Known rows, with every way that one mark hangs from another
Z{H}: [ 0.33 -1.45 -2.03 -0.41 -2.24 -2.46  1.16  0.36  0.21  3.82 -1.44  0.15
  5.00 -2.41  2.22  0.28  0.98 -1.59  0.94 -1.16 -0.66 -1.54 -1.77]
B{A}: [ 1.66 -2.72 -0.30  0.96 -1.67 -0.49  2.34  0.11 -1.30  0.27 -3.18 -0.02
  3.39 -2.46  2.02  1.21  1.67 -0.97  0.80 -2.06  0.34  1.76 -2.68]
Q{R}: [ 2.24  0.62 -1.04 -1.34  0.29 -0.69  0.22  0.77  2.15  2.92  0.93  2.50
  4.94 -3.29 -1.16  1.65  0.50 -0.68 -1.00 -1.28  0.71 -0.99 -1.04]
W{V{Q{R} X{C}}}: [-0.71  0.35  1.30  2.41 -1.42 -1.10 -2.69 -1.88  2.02  2.19  3.71 -0.25
  1.87  1.10 -0.38  0.81  5.19 -1.14 -1.77 -1.81 -3.76 -3.40  0.19]
V{Q{R} X{C{A}}}: [ 0.71  0.35  1.33  2.19  0.92 -2.46 -3.01 -1.12  4.30  0.01  2.27 -0.61
  4.44  0.48  0.18  2.87  6.53  1.06 -4.66 -2.44 -3.68  0.79 -0.07]
B{A{W{V{Q}}}}: [ 0.07 -1.46  2.07  0.70 -0.67 -1.18  0.81 -1.38 -2.79 -1.37 -1.51 -3.05
 -0.02 -1.24  2.39  0.85  1.15  0.25  2.19 -0.04 -0.13 -1.41 -2.56]
W{A V{X}}: [-2.32 -1.66 -0.78 -1.30 -1.54  1.91 -1.30 -2.12 -2.49  1.84  4.17  0.17
  0.21 -0.27  1.56  1.39  1.08 -0.41  1.30 -1.37 -0.41 -2.74 -0.04]
X{C{A}}: [ 1.19  0.51  0.51  1.33  1.03  0.98  0.61 -0.79  3.01  1.76 -1.45 -0.60
  4.27 -0.02  0.15  3.18  2.52 -0.63 -1.07 -1.34  2.14  2.31  0.66]
B{A{W{V{Q{R} X}}}}: [ 0.59 -1.60  2.35  0.94 -0.52 -2.15 -0.01 -1.44 -1.03 -0.81 -0.38 -2.76
  0.23 -1.64  1.43  1.24  2.47  0.72  0.92 -1.24 -1.51 -1.37 -2.55]
B{A{W{V{Q{Z} X}}}}: [-0.72 -2.77  0.73  0.22  0.17 -1.93  1.05 -0.84 -1.05 -1.61 -0.21 -3.77
  0.48 -1.03  1.01  0.67  2.30  0.42  0.92 -1.13 -1.72  0.11 -2.55]
X{C{A} V{Q{R}}}: [ 2.33  2.55  0.40  4.02  1.41 -0.46 -0.53 -2.44  6.35  2.10  0.43 -0.53
  4.75  1.40  1.04  4.93  1.66  0.68 -7.16 -3.24  0.64  2.94  1.37]
W{V}: [-0.05 -0.68 -0.65 -0.07 -1.47  0.95  0.45 -1.80 -1.75  2.28  1.08  0.96
  1.38 -0.88  0.09  0.58  1.37 -2.54  3.24 -1.34  0.20 -3.38 -0.57]
M{H}: [ 1.36 -2.34 -3.02  2.40 -2.40 -1.47 -0.62  0.71 -2.11  3.48  0.73  2.81
  2.51 -0.79 -0.35  2.83  0.47 -2.29 -1.98  0.73  1.87 -0.70 -3.36]
W{A{B} V{Q X{C}}}: [-2.56 -1.81  0.79  1.22 -1.24  1.60 -3.70 -1.42 -0.33 -0.18  3.44 -0.61
 -0.54  3.58  0.86  1.91  1.55 -0.99 -4.24 -0.52 -1.86 -1.86 -0.17]
V{Q{R Z} X{C{A}}}: [-0.27 -0.27 -0.37  0.37  2.78 -2.68 -2.00  0.31  6.73 -0.36  3.11 -1.26
  5.52 -0.06 -2.12  2.64  6.19  1.40 -5.68 -2.72 -3.53  2.22  0.36]
C{A{B W{V{Q X}}}}: [ 0.90 -2.00  1.50 -0.25  2.62 -0.72 -1.42 -2.84 -0.74 -3.94 -0.91 -1.96
 -1.02  1.10  0.15  3.95  1.92 -0.56  1.01 -1.77 -0.02 -0.38 -1.95]
A{B W{V}}: [ 0.67 -1.55  0.16 -0.36  0.82  0.49  0.25 -0.60 -1.59 -0.27 -0.86 -1.23
 -1.30  1.54 -0.89  1.80 -2.69 -2.74  0.47  0.53  1.50 -1.85 -2.89]
Q{R Z}: [ 1.04 -0.23 -3.19 -3.64  2.53 -0.88  1.60  2.66  5.20  2.37  2.00  1.63
  6.35 -3.96 -4.16  1.38  0.03 -0.30 -2.34 -1.65  0.95  0.78 -0.53]
V{Q{Z} X}: [-1.56 -2.66 -3.42 -0.26  0.70 -2.91 -1.02  0.46  0.90 -1.04  3.47 -0.52
  4.83  0.48  0.28  0.31  4.78 -0.29 -3.42 -1.82 -5.56  1.29 -2.11]
C{A}: [ 1.75 -0.94 -0.54 -1.29  1.80  0.23  0.85 -1.67 -0.11 -0.94 -1.66  0.71
  3.67 -2.33  0.84  3.47  2.39 -0.27  2.36 -2.37  1.97  1.24 -0.70]
B{A{W}}: [ 1.26 -1.92  0.58  0.27 -0.23 -1.05  2.43 -0.07 -1.93 -0.32 -2.92 -2.44
  1.86 -2.09  2.27  1.40 -0.20  0.27  1.21 -0.19  1.16  1.43 -3.27]
Q{R Z{K}}: [ 0.95  0.78 -5.83 -3.45  1.35 -0.19  2.03  3.86  4.78  2.03  1.88  2.17
  6.28 -4.03 -5.51  0.33 -1.44 -1.44 -1.49 -1.44  0.99  0.22  1.14]

Rows
[-2.70 -1.28 -2.87 -2.95  0.12  2.44 -1.77  0.80 -1.05 -2.05  2.90  0.58
  0.23  0.79 -1.81  0.76 -2.21 -1.33 -1.86  0.30  0.59 -2.69  0.79]  W{A{B} V{Q{Z{K}}}}
[ 0.44 -2.64 -0.14  0.65  0.38 -0.35 -0.19 -1.11 -1.26 -0.31  0.04 -1.58
 -1.50  2.28 -0.67  1.87 -0.95 -2.73 -0.13 -0.63 -0.61 -1.18 -3.31]  A{B W{V{X}}}
[-2.63 -1.91 -1.09 -3.06  0.92  2.02 -2.09  0.12 -0.76 -1.78  3.05  0.18
  0.31  0.80 -0.85  1.43 -1.19 -0.66 -2.40  0.10  0.58 -2.42 -0.25]  W{A{B} V{Q{Z}}}
[-0.84 -0.33 -1.44  0.90  1.24 -2.80 -1.83  1.53  6.15  1.42  4.17 -0.79
  5.80  0.54 -2.11  1.06  5.05  0.55 -6.96 -1.65 -4.64  1.45 -0.30]  V{Q{R Z} X{C}}
[ 0.62  1.73 -3.38  3.31  1.46  0.24  1.08 -0.93  5.94  0.97  0.47 -1.44
  5.04  2.26 -0.39  3.56  0.46 -0.52 -6.55 -2.97  0.56  4.55  2.32]  X{C{A} V{Q{Z{K}}}}
[-3.01 -3.29 -1.48 -1.82  0.31  0.98 -2.72 -0.52 -0.49 -1.87  4.13 -0.30
 -0.04  1.66 -0.59  1.47  0.99 -0.68 -3.14 -1.31 -2.12 -1.58 -0.84]  W{A{B} V{Q{Z} X}}
[ 0.54  0.34  2.48  1.59  2.01  0.56 -1.18 -1.43  2.27 -0.86 -1.43 -2.62
  0.63  2.36 -0.35  3.50  1.28 -0.72 -1.95  0.01  1.72  0.52 -0.17]  X{C{A{B W{V{Q}}}}}
[ 0.69 -0.45  1.32 -0.51  1.43 -0.70 -1.62 -0.50 -0.40 -1.35  0.42 -1.14
 -0.97  1.21 -1.14  1.88 -1.59 -1.41 -1.37  0.89  0.15 -3.18 -2.52]  A{B W{V{Q{R}}}}
[ 0.56 -1.60  0.69 -2.22  4.12 -0.22 -0.37 -1.57  0.61 -4.07 -1.17 -2.09
 -0.06  0.10 -1.63  3.71  0.29 -0.36  0.79 -1.09  1.76  0.04 -1.33]  C{A{B W{V{Q{Z}}}}}
[ 0.44 -0.77 -0.79  0.89 -0.29 -3.22 -2.64 -0.44  1.09  0.17  3.45  1.01
  4.34 -0.58  0.89  1.13  4.99  0.23 -3.44 -1.96 -5.27 -1.03 -1.90]  V{Q{R} X}
[-0.07 -1.30  0.99  2.90  1.28 -2.02 -2.53 -1.34  1.73 -2.01  0.62 -2.61
  2.17  3.35  1.40  2.96  4.59  0.10 -4.66 -1.08 -3.45  2.10 -1.65]  V{Q X{C{A{B W}}}}
[-0.36 -1.56  2.51  2.68 -1.16 -1.44  0.26 -1.45 -0.96 -0.31 -0.93 -4.08
  0.04  0.42  2.20  0.99  2.84  0.24  0.05 -0.59 -1.57 -0.15 -2.09]  B{A{W{V{Q X{C}}}}}
[ 0.62 -1.81  1.56  0.45 -0.76 -0.44  1.99 -1.19 -2.40 -0.08 -2.16 -2.71
  0.07 -1.84  1.67  1.10  0.22 -0.28  3.06 -0.57  1.24 -0.74 -2.51]  B{A{W{V}}}
[-0.22 -2.34  0.41  0.91  0.50 -1.19 -1.71 -1.39 -1.83 -1.84  0.82 -2.03
 -1.53  3.08  0.17  1.57  0.16 -2.03 -1.25 -0.03 -2.23 -1.93 -3.41]  A{B W{V{Q X}}}
[-0.51 -1.46 -2.52 -1.03  1.46 -3.45 -1.58  1.10  3.46 -0.26  4.23  0.30
  5.49 -1.10 -1.45  0.81  4.70  0.56 -4.54 -2.26 -5.19  0.38 -1.52]  V{Q{R Z} X}
[ 1.72 -1.46  1.34 -1.30  2.85  0.68  0.17 -2.26 -0.53 -2.67 -2.34 -1.30
 -0.73 -0.10 -0.73  4.11 -0.36 -1.09  2.38 -1.40  3.00 -0.24 -1.56]  C{A{B W{V}}}
[-1.35 -0.38  0.57  0.24  0.11 -1.61 -1.28 -2.26 -2.71 -0.12  2.86 -2.76
 -0.28  1.01  1.68  0.67  1.80 -0.22  1.46  0.64 -2.48 -3.14 -1.90]  A{W{V{Q X}}}
[-1.73 -0.93 -0.42 -3.73  1.46  1.56 -2.58  0.56  1.27 -1.12  3.70  0.94
  0.74 -0.49 -2.28  1.88 -1.32  0.02 -3.26 -0.23  0.90 -3.16  0.17]  W{A{B} V{Q{R Z}}}
[-1.08 -1.78 -0.53 -1.99 -0.79  3.26 -0.99 -0.82 -2.07  0.52  1.42  1.32
 -0.48  0.35  0.00  2.00 -2.31 -1.75 -0.11 -0.45  2.52 -2.58 -0.57]  W{A{B} V}
[ 0.38 -2.10  0.62  2.61 -0.78  0.75 -0.56 -2.42  1.51  1.18  0.36 -0.37
  0.45  1.91 -0.96  2.47  3.89 -2.87  0.14 -3.43 -1.07 -0.43 -0.34]  W{V{X{C{A{B}}}}}
[-1.33 -1.53 -1.23  1.17  2.01 -2.05 -1.41 -0.20  4.14 -1.15  2.33 -2.14
  4.87  1.50 -0.39  1.99  6.25  0.55 -4.61 -2.30 -3.97  3.05 -0.16]  V{Q{Z} X{C{A}}}
[ 1.44 -2.34  1.05 -0.54  2.55 -0.03 -0.23 -2.66 -0.29 -2.65 -1.52 -1.63
 -0.93  0.52 -0.54  4.10  1.01 -1.18  1.90 -2.26  1.32  0.27 -1.92]  C{A{B W{V{X}}}}
[-1.93 -1.42  0.27 -1.59 -0.56  2.10 -2.99 -1.16 -2.78 -1.43  2.34  0.73
 -0.63  1.27  1.06  1.64 -0.92 -0.88 -1.49  0.31  0.38 -3.49 -0.66]  W{A{B} V{Q}}
[ 1.13 -1.19  1.76 -1.05  3.05 -0.09 -0.98 -2.47 -0.94 -3.83 -1.66 -1.70
 -0.75  0.48 -0.03  3.87  0.64 -0.50  1.52 -0.87  1.68 -0.87 -1.61]  C{A{B W{V{Q}}}}
